In the rows, zero is written as 128.
Known rows, with every way that one mark hangs from another:
q_104(q_239(q_843)): [153 138 131 132  87  93 157 138 147 134  74 165 133 142 104 176 116 119
  90  98 122]
q_603(q_843(q_239 q_770 q_882(q_441))): [100 140 152 122 116 106 111 124 138 133 121 124 151 145 105 139 176 203
 195 175 154]
q_239(q_104): [127 158 131 123 116 119 139 124 141  97  87 139  96 121 134 134 143 129
 114 116  91]
q_239(q_104 q_843(q_770)): [117 193 169  96 119  77 163  89 139  81  73 159  86 130 132 165 163 164
 107 128  74]
q_239(q_104 q_843): [135 180 146 120 111 115 161 112 157 102  71 182  88 111 141 166 140 131
  99 112  67]
q_770(q_843(q_603 q_882(q_441))): [ 98 144 121 148 153 132 107 178  88 192 104 141 149 136 149  97 148 129
 153 166 135]
q_239(q_843): [137 151 143 125 124 124 154 115 146 129 110 173 122 120 135 160 124 128
 110 121 108]
q_441(q_314): [110 149 132 147 138 155 115 110 128 117 138 135 127 132 119 122 124 165
 140 174 139]
q_770(q_843(q_239 q_603 q_882)): [106 138 168 190 173 107 162 151  72 166 115 155 125 116 122  87 134 124
 124 155 134]
q_882(q_441(q_314)): [100 166 117 122 116 187 100 111 144 117 133 142 137 150 126 137 134 171
 175 184 127]
q_603(q_843(q_239(q_104) q_882(q_441))): [118 157 135 135  97 138 118 144 168 125  81 159 121 115 118 148 167 169
 173 143 106]
q_770(q_843): [100 117 120 138 152 121 132 156 124 129 124 134 118 108 125  73 116 107
 132 139 129]
q_843(q_882(q_441)): [ 94 155 120 115 109 160  92 158 136 162 107 135 148 121 151 160 142 169
 155 151 129]
q_843(q_239 q_882): [103 148 169 158 130 133 148 135 117 135 121 148 124 105 121 151 129 163
 128 141 127]
q_104(q_239): [147 115 115 137  92  97 132 151 130 132  93 123 141 150  96 143 119 121
 108 105 145]
q_603(q_843(q_882)): [127  96 115 142 138 104  87 165 141 170 111 124 147 106 130 125 149 164
 143 141 170]
q_770(q_843(q_239(q_104) q_603 q_882)): [104 168 171 184 158  98 169 152  83 141  78 166  91 110 126  94 147 126
 112 143  93]
q_314(q_441): [147 120  89 150 145 124 116 112 145 150 112 114 111 151 140 134 128 140
 124 136 118]
q_239(q_843(q_770 q_882(q_441))): [ 83 191 158  91 111 118 119 126 136 141  91 154 136 135 149 188 163 202
 150 162 115]
q_239(q_104 q_843(q_603 q_770 q_882)): [124 200 185 131 144  56 155 114  89 136  49 165 105 134 153 173 186 179
  93 140  93]

Rows:
[107 156 160 121  99  55 139 148 125 140  60 145 136 134 110 190 145 191
  90 123 143] => q_104(q_239(q_843(q_770 q_882)))
[115 189 201 152 142  68 169 105  71 115  82 139 101 145 123 147 182 179
 117 148 100] => q_843(q_239(q_104) q_603 q_770 q_882)
[ 99 156 152 166 148 139 145 156  88 170 114 161 137 137 126 102 146 127
 161 168 124] => q_770(q_843(q_239 q_603 q_882(q_441)))
[100 178 144  98  77  86 121 148 138 146  57 149 152 156 118 205 153 194
 128 135 132] => q_104(q_239(q_843(q_770 q_882(q_441))))
[130 148 139 143  93  93 136 169 142 162  55 171 138 117 120 194 122 157
  82 108 136] => q_104(q_239(q_843(q_882)))
[ 63 185 147 139 116 153 144 165 144 116  77 168  96  99 130 113 140 149
 154 152  79] => q_770(q_843(q_239(q_104) q_882(q_441)))
[135 206 147 129 110 129 138 137 122 161  47 194 119 136 162 193 172 153
 116 135  73] => q_239(q_104 q_843(q_603 q_882(q_441)))
[134 142 162 128 122  67 155  92 145  71 104 129  99 142  93 114 174 161
 156 141 111] => q_603(q_843(q_239(q_104) q_770))
[142 154 170 143 122  31 153 138  80 168  58 148 151 165 113 185 161 168
  83 128 148] => q_104(q_239(q_843(q_603 q_770 q_882)))
[150 162 173 128 152  67 166  84  85 137 109 153 131 166 128 151 167 142
 114 141 118] => q_239(q_843(q_603 q_770))
[108 148 170 136 129  66 137 122 135  99  84 132 103 119 106 132 181 198
 146 151 123] => q_603(q_843(q_239(q_104) q_770 q_882))
[142 159 159 156 148 102 146 136  97 188  90 176 135 124 150 176 149 144
  95 132 123] => q_239(q_843(q_603 q_882))
[ 98 159 152 154 136 120 179 130 136  81 100 164  76 104 113  84 124 110
 128 132  79] => q_770(q_843(q_239(q_104)))
[108 181 183 123 118  88 179  84 120  56 102 134  84 139 106 133 162 163
 135 137  80] => q_843(q_239(q_104) q_770)
[133 148 155 112  94  54 159 117 133 111  77 142 132 160  96 173 139 156
 100 115 130] => q_104(q_239(q_843(q_770)))
[ 99 147 136 158 121 172  99 126 156 140 128 154 148 129 106 139 151 205
 196 203 154] => q_603(q_843(q_239 q_882(q_441(q_314))))
[117 160 195 157 156  75 160 109  60 143 120 129 134 156 117 142 167 179
 132 161 139] => q_843(q_239 q_603 q_770 q_882)
[131 159 163 177 154  98 191 124  93 109  96 166  88 133 113  76 141  88
 120 134  81] => q_770(q_843(q_239(q_104) q_603))
[118 147 165 137 160  67 124 131  59 165 106 108 143 152 136 135 175 175
 122 159 152] => q_843(q_603 q_770 q_882)
[109 177 181 138 131 108 144 109  76 145 118 133 150 172 121 156 176 181
 167 171 128] => q_843(q_239 q_603 q_770 q_882(q_441))
[187 136 140 155 109  74 168 131 105 161  74 170 145 169 104 172 134 101
  81  98 127] => q_104(q_239(q_843(q_603)))
